What can hang from each mark:
vatiza: dise rizu
kofav: rizu
lovapag: dise zufakiz
zufakiz: dise lovapag rizu
rizu: dise kofav vatiza zufakiz
dise: lovapag rizu zufakiz

Every row comes from one small tree of marks. The marks that hang from a mark follow it in brackets, in alphabetical order. Every link used is in the known rows. Which tree was each row made from?
Known rows:
dise(zufakiz): [ 0.41 -0.34  1.00  0.29  1.02  1.38  1.15  4.33  0.51 -0.76  0.97 -1.09
  1.29  1.58  2.89 -0.32 -3.01 -0.29  1.35  1.04  0.16  0.92 -1.33]
rizu(dise(zufakiz(lovapag)) kofav vatiza): [ 1.96 -1.03  2.51  0.52 -0.31 -1.06  2.44  4.20 -0.35  1.54 -0.86 -0.68
  0.39  3.81  2.02 -0.06 -1.72  1.78 -1.18  0.30 -1.09  1.65 -1.65]
rizu(dise zufakiz): [ 0.33  0.61  1.76  1.34 -0.85 -0.51  0.68  4.35 -0.36  1.84 -0.17  0.97
  1.76  1.23  1.33 -1.29 -1.82  2.03 -2.34  1.05  0.39 -2.09 -1.80]
zufakiz(dise(lovapag rizu(kofav vatiza))): [ 2.67  2.67  1.29 -0.09 -0.05 -1.21  2.74  2.08 -0.73  0.19  2.53 -0.10
  0.00  3.15  0.62 -0.99 -0.89  2.31 -1.26  2.22 -3.29  3.01 -1.19]
vatiza(rizu(dise(zufakiz))): [ 0.32 -0.86  1.73  0.72  0.34  0.76 -0.18  4.76 -0.67 -0.40 -0.47  0.20
  1.80  1.21  3.77  0.18 -1.66  0.39 -1.38  1.61  0.16 -1.38 -0.64]
kofav(rizu(dise vatiza)): [ 0.33  0.61  2.09 -0.05  0.37 -1.77  0.22  3.46 -0.30  0.74  0.07 -0.05
  1.77  1.26  2.09 -0.77  0.14  0.02 -0.97  2.06 -0.33  0.73 -0.48]
lovapag(zufakiz): [ 0.09  1.32  0.36  0.82 -0.11  2.27  1.84  3.24  0.43 -0.57  1.41 -0.38
  1.16  0.99  1.64 -1.24 -2.67 -0.28 -0.66  0.68  0.48  1.62 -1.42]
kofav(rizu(zufakiz(dise))): [ 1.05  1.60  3.59  0.22  0.47 -1.39  0.03  3.37 -0.29  0.00  1.64  0.62
  1.29 -0.31  2.27 -2.30 -1.80  0.08 -2.48  1.88 -0.75 -1.84 -1.51]
dise(lovapag zufakiz(rizu)): [ 1.53  1.33  1.52 -0.27  0.25  0.53  1.49  2.30  0.50  1.53  1.17 -0.88
  0.46  2.91  2.47 -1.99 -2.94 -1.29  1.64  1.00 -0.68  1.71 -2.22]
rizu(dise(lovapag) vatiza): [ 0.84  1.56  0.32  1.30 -0.98 -0.53  1.44  3.24 -0.20  1.39  0.79 -0.03
  1.43  2.44  1.36 -0.58 -0.83  1.84 -0.94  1.64 -0.79  0.63 -1.76]
vatiza(dise(lovapag rizu)): [ 0.82  1.19 -0.09 -0.62  0.54  1.03  1.04  1.96  0.72  3.08  1.70 -0.16
  0.87  2.25  2.32 -0.25 -1.76 -0.34 -0.01  1.89 -1.43  1.28 -0.35]
kofav(rizu(dise)): [ 0.01  0.17  2.24  0.08  0.64 -1.07  0.04  3.37  0.12  1.43  0.29  0.22
  2.25  0.63  3.10 -0.28 -0.27 -1.40 -1.11  2.51  0.65 -0.81 -0.76]
vatiza(dise(rizu zufakiz)): [ 0.14 -0.57  0.75 -1.27  1.65  1.17  0.39  3.56  0.50  1.27  0.77 -1.14
  1.03  2.53  3.54  0.04 -2.96 -0.04  1.02  0.98 -1.01  1.16  1.12]
zufakiz(dise): [ 0.83  0.08  1.22  0.95  0.18  0.66  0.36  3.70 -0.29 -0.94  2.40 -0.42
  1.59  0.35  1.44  0.06 -2.26 -0.12 -0.19  2.03 -0.29 -1.48 -1.09]
zufakiz(rizu(dise(lovapag) vatiza)): [ 1.57  1.67  1.14  0.37 -1.15 -1.35  1.05  1.95 -0.54  2.67  0.36 -0.02
  0.99  3.41  0.36 -1.73 -0.80  0.64 -0.11  1.55 -1.02  1.07 -1.54]
dise(rizu): [ 0.95  1.04  0.05 -0.27  0.52  1.34  1.28  2.26 -0.02  1.02  1.51  0.16
  0.94  1.61  1.26  0.29 -1.05 -0.83  0.53  2.51 -0.34  1.73 -0.62]
kofav(rizu(dise(lovapag) vatiza)): [ 0.79  1.87  1.72  0.28 -0.05 -1.91  1.10  2.65  0.04  1.69  0.59  0.20
  1.48  1.69  2.69 -1.33  0.13  0.32 -1.44  2.23 -0.94  0.92 -1.57]
kofav(rizu(zufakiz)): [ 0.91  1.60  2.88 -0.12  0.65 -0.65  0.68  3.34  0.35  1.29  0.76  0.69
  1.03  0.07  2.03 -2.39 -1.32 -1.24 -1.48  1.65  0.04  0.59 -2.00]
kofav(rizu(dise(lovapag) vatiza zufakiz)): [ 1.06  2.92  2.79  0.49 -0.69 -2.63  1.04  3.10 -0.28  2.32 -0.03  1.09
  1.06  1.69  2.16 -2.98 -0.34  1.95 -3.18  1.51 -1.28  0.20 -2.22]
lovapag(dise zufakiz): [-0.39  1.21  0.30  0.64 -0.19  2.83 -0.33  3.76  0.50 -0.50  1.23 -0.74
  1.00  0.46  2.58 -2.30 -2.52 -0.42 -1.73  0.48  1.43 -0.72 -2.22]
rizu(dise kofav): [ 0.98 -0.50  1.71  0.91  0.14 -0.64  1.82  4.23  0.00  1.22  0.49  0.04
  1.78  1.88  1.23  0.05 -1.25  1.14 -0.98  1.51  0.00  0.61 -1.39]
zufakiz(dise lovapag): [ 1.72 -0.49  1.55  1.13 -0.58  1.04  0.60  2.75 -0.17  0.99  1.99 -0.05
  0.69  0.84  1.46  0.67 -2.05 -1.67 -1.15  1.87 -0.29 -2.06 -1.94]
rizu(kofav vatiza zufakiz(dise lovapag)): [ 3.15  0.89  3.33  1.00 -1.03 -1.31  2.10  3.48 -0.91  1.22  1.01  0.46
 -0.49  2.15 -0.53 -1.80 -2.06  2.21 -2.97  0.47 -2.20  0.74 -2.53]

Write each row's tree:
[ 1.19  2.89  0.91  0.11 -0.75  1.29  2.14  1.14  0.33  1.67  1.61 -0.06
  0.40  2.48  1.24 -2.77 -2.66 -1.12 -0.37  0.74 -0.41  2.29 -2.46]	dise(lovapag(zufakiz(rizu)))
[ 2.38  3.19  1.69 -0.15 -0.70 -0.37  3.57  1.54  0.02  1.16  1.17 -0.49
 -0.37  3.72 -0.38 -3.66 -2.00  1.03 -0.50  0.08 -2.01  5.75 -2.35]	dise(lovapag(zufakiz(rizu(kofav vatiza))))
[ 1.07  0.35  1.42  0.03 -0.70 -1.15  0.42  2.79 -0.81  1.82 -0.04 -0.38
  1.34  2.78 -0.17 -1.06 -0.86  0.49  0.46  1.43 -0.44  0.95 -0.46]	zufakiz(rizu(dise vatiza))
[ 0.80  1.31  1.64 -0.71  1.14 -0.89  0.50  2.63  1.02  2.17  1.29 -0.87
  1.09  1.32  2.49 -1.90 -1.03 -0.77  0.04  1.52 -1.72  2.51 -0.47]	kofav(rizu(vatiza(dise(lovapag))))
[ 1.37  0.93  3.21 -0.18 -0.19  0.37 -1.22  2.93  0.51  3.29  0.07  0.72
 -0.06  0.09  2.89 -2.95 -1.04 -2.58 -3.40  1.36  1.02 -2.27 -3.60]	kofav(rizu(zufakiz(lovapag(dise))))
[ 3.28 -0.17  2.95 -0.81  0.09 -0.64  2.53  2.56 -0.15  2.14 -0.17 -1.08
 -0.85  4.22  0.41 -1.48 -2.20 -0.77  1.13  0.19 -1.55  4.50 -1.88]	dise(zufakiz(lovapag rizu(kofav vatiza)))
[ 2.05  1.98  2.63 -0.11 -0.41 -0.89  2.11  2.49 -0.96 -0.94  1.65 -0.89
  0.15  2.75 -0.65 -2.78 -2.44  1.73 -0.98  0.19 -2.08  3.27 -0.94]	lovapag(zufakiz(dise rizu(kofav vatiza)))
[ 2.04 -0.20  2.75 -0.84  1.10 -0.38  1.93  3.39  0.32  0.75  0.63 -1.13
  0.48  3.14  1.36 -1.63 -2.79 -0.70  1.84  0.61 -0.58  3.38 -1.39]	dise(zufakiz(rizu(kofav)))
[ 0.86  0.71  0.17  0.32  0.21  0.47  1.03  3.32  0.75  1.84  1.45 -1.01
  1.04  2.02  1.10 -1.14 -2.06  0.76  0.46  0.87 -1.54  2.18 -0.68]	rizu(vatiza(dise(lovapag)))
[ 2.36  0.92  2.86  0.64  0.20  0.19  1.48  4.21 -0.45  0.66  0.44  1.44
  0.34  0.65  0.36 -2.05 -1.42  1.12 -2.48  1.20 -0.71  1.94 -2.27]	vatiza(rizu(kofav zufakiz))
[ 2.04  0.54  2.21  0.86 -1.03  2.15 -1.65  3.62 -0.35  2.48 -0.14  1.48
 -0.28 -0.08  1.81 -2.24 -1.26 -1.40 -4.22  1.20  0.82 -2.75 -3.62]	vatiza(rizu(zufakiz(lovapag(dise))))
[ 1.53  0.06  1.00 -0.54  0.39  1.58  1.63  2.19  0.09  1.94  0.50 -0.19
 -0.21  2.86  3.05  0.75 -2.05 -1.71  0.20  1.64 -0.61  1.16 -1.27]	dise(rizu zufakiz(lovapag))
[ 2.28  0.42  2.59 -0.84  0.88 -0.95  2.17  3.50 -0.12  0.15  0.25 -1.42
  0.07  3.77  0.31 -2.13 -2.40  0.66  2.11  0.27 -1.52  5.01 -1.03]	dise(zufakiz(rizu(kofav vatiza)))
[ 2.44 -0.05  2.48 -0.79  0.03 -0.17  1.93  2.67  0.09  5.14  0.20  0.77
 -0.40  2.91  0.73 -1.24 -2.04  0.54 -2.24  0.66 -1.72  1.62 -0.96]	vatiza(dise(rizu(kofav zufakiz(lovapag))))
[ 2.03  1.61  2.21  0.72 -0.08 -1.05  2.65  4.23 -0.17  0.64  0.56  0.21
  0.26  2.06 -0.85 -2.61 -1.78  2.78 -0.97  0.42 -1.42  3.77 -1.98]	rizu(kofav vatiza zufakiz)
[ 2.42  1.15  2.48 -0.50  0.67 -0.52  2.67  2.61  0.59  1.73  1.14 -0.83
  0.14  3.58  1.92 -2.21 -2.75 -0.31  1.31  0.81 -1.27  3.49 -2.62]	dise(lovapag zufakiz(rizu(kofav)))
[ 1.49  0.97  3.39  0.30 -0.97 -2.12  0.67  3.03 -0.63  3.41 -1.05  1.35
  0.57  1.78  1.60 -1.87 -0.30  0.18 -3.52  1.36 -0.57 -0.49 -2.03]	kofav(rizu(dise vatiza zufakiz(lovapag)))
[ 1.25 -0.98  2.67  0.39  0.72 -0.16  1.00  5.04 -0.61 -0.26 -0.58  0.31
  1.45  1.79  3.12 -0.21 -1.51  1.36 -1.78  1.21 -0.50  0.45 -1.02]	vatiza(rizu(dise(zufakiz) kofav))
[ 3.28  1.96  2.19 -0.30 -0.66 -0.70  3.11  2.13 -0.70  3.27  0.12  1.10
 -1.14  3.56 -0.65 -1.58 -0.77  1.46 -2.20  1.00 -2.09  3.99 -2.07]	dise(rizu(kofav vatiza zufakiz(lovapag)))
[ 0.19  0.53  1.07  0.95 -0.13  0.00  1.34  3.95  0.33  0.91  0.32 -0.48
  1.63  2.52  4.14 -0.39 -2.42  1.25 -0.68  1.18 -0.26 -1.20 -1.97]	rizu(dise(lovapag zufakiz))
[ 0.37  2.12  0.65 -0.02 -0.21  1.50  1.32  2.25 -0.80 -1.14  2.24  0.07
  0.83  1.46  2.01 -0.74 -2.36  0.88 -2.00  1.60 -1.07 -0.04 -0.25]	lovapag(zufakiz(dise(rizu)))
[ 0.81 -1.36  1.66  0.81 -0.43  0.56  0.97  3.78 -0.02  1.98 -0.53 -0.30
  1.09  2.44  3.53  0.76 -2.28 -0.43 -0.96  0.96  0.45 -1.81 -1.74]	rizu(dise(zufakiz(lovapag)))
[ 0.91 -0.84  1.68 -1.49  1.99  0.27  1.68  3.81  0.55  1.36  0.63 -1.27
  0.59  3.09  2.98 -0.29 -2.69  1.07  0.75  0.75 -1.73  3.00  0.80]	vatiza(dise(rizu(kofav) zufakiz))
[ 1.04  2.45  0.76 -0.74  0.02  1.24  1.36  2.88 -0.29 -0.21  0.84 -0.64
 -0.42  2.71  1.10 -2.69 -1.00  2.00 -2.32  0.55 -0.83  3.68 -1.28]	lovapag(dise(rizu(kofav vatiza)) zufakiz)
[ 2.99 -0.71  3.11 -0.72  0.44  0.06  2.28  2.50  0.29  2.78  0.16 -0.74
 -0.39  3.70  1.30 -1.07 -2.66 -2.11  0.92  0.52 -0.64  2.78 -2.24]	dise(zufakiz(lovapag rizu(kofav)))
[ 0.17  2.63  0.26  1.35 -1.45  0.23  2.39  2.88 -0.31  0.49  0.55 -0.01
  1.11  2.58  1.80 -1.76 -1.66  2.71 -2.46  0.51 -0.87  1.13 -1.81]	rizu(dise(lovapag(zufakiz)) vatiza)
[ 1.97  2.32  1.81 -0.50 -0.09 -0.36  0.67  3.59 -0.59  1.35  0.32  0.31
 -0.48  2.52  0.22 -3.27 -0.81  2.67 -2.51  0.84 -1.17  2.31 -1.90]	lovapag(dise(rizu(kofav vatiza zufakiz)))
[ 1.75 -0.82  1.84  0.27 -1.16 -0.12  0.50  1.88 -0.41  4.46 -0.13  0.43
  0.84  2.56  0.70 -0.04 -1.25 -2.20 -0.65  1.67  0.50 -1.28 -1.70]	zufakiz(lovapag rizu(dise))
[ 0.95 -0.10  2.00  0.30  0.37  1.05 -0.64  4.35 -0.12  1.77  0.24  0.86
  1.11 -0.02  1.29 -1.88 -2.24  0.50 -2.01  0.72 -0.63 -0.53 -0.44]	vatiza(dise rizu(zufakiz))
[ 1.62  3.36  0.82  0.17 -0.52  0.45  1.99  1.91 -0.05  2.55  1.45  1.41
  0.00  2.09  1.41 -1.99 -1.46  0.89 -1.71  1.91 -1.33  1.10 -2.35]	dise(lovapag rizu(zufakiz))
[ 0.38  0.02  1.89 -1.03  1.54 -0.71 -0.19  3.51  0.69  1.22  0.77 -1.09
  1.45  0.86  1.95 -1.18 -1.04 -1.02  0.68  1.26 -1.08  2.42  0.61]	kofav(rizu(vatiza(dise)))
[ 0.19  0.50  0.65 -0.83  0.99  1.95 -0.79  3.62  0.26 -0.01  0.74 -1.02
  0.44  1.90  4.00 -0.94 -1.95 -0.53 -0.07  1.53  0.41 -0.46 -1.09]	lovapag(dise(rizu zufakiz))
[ 1.23  0.42  2.79  1.13 -0.44 -1.55  1.88  4.68 -0.37  2.02 -0.19  0.82
  1.34  1.78  0.81 -1.71 -1.67  2.91 -2.69  0.73 -0.27 -0.24 -2.09]	rizu(dise kofav zufakiz)
[ 1.31  2.06  1.62 -0.26  0.15  0.38  2.62  2.49 -0.69 -0.91  2.13  0.07
  0.43  2.24  1.50 -1.01 -2.16  1.70 -2.37  1.43 -1.75  1.75 -0.58]	lovapag(zufakiz(dise(rizu(kofav))))
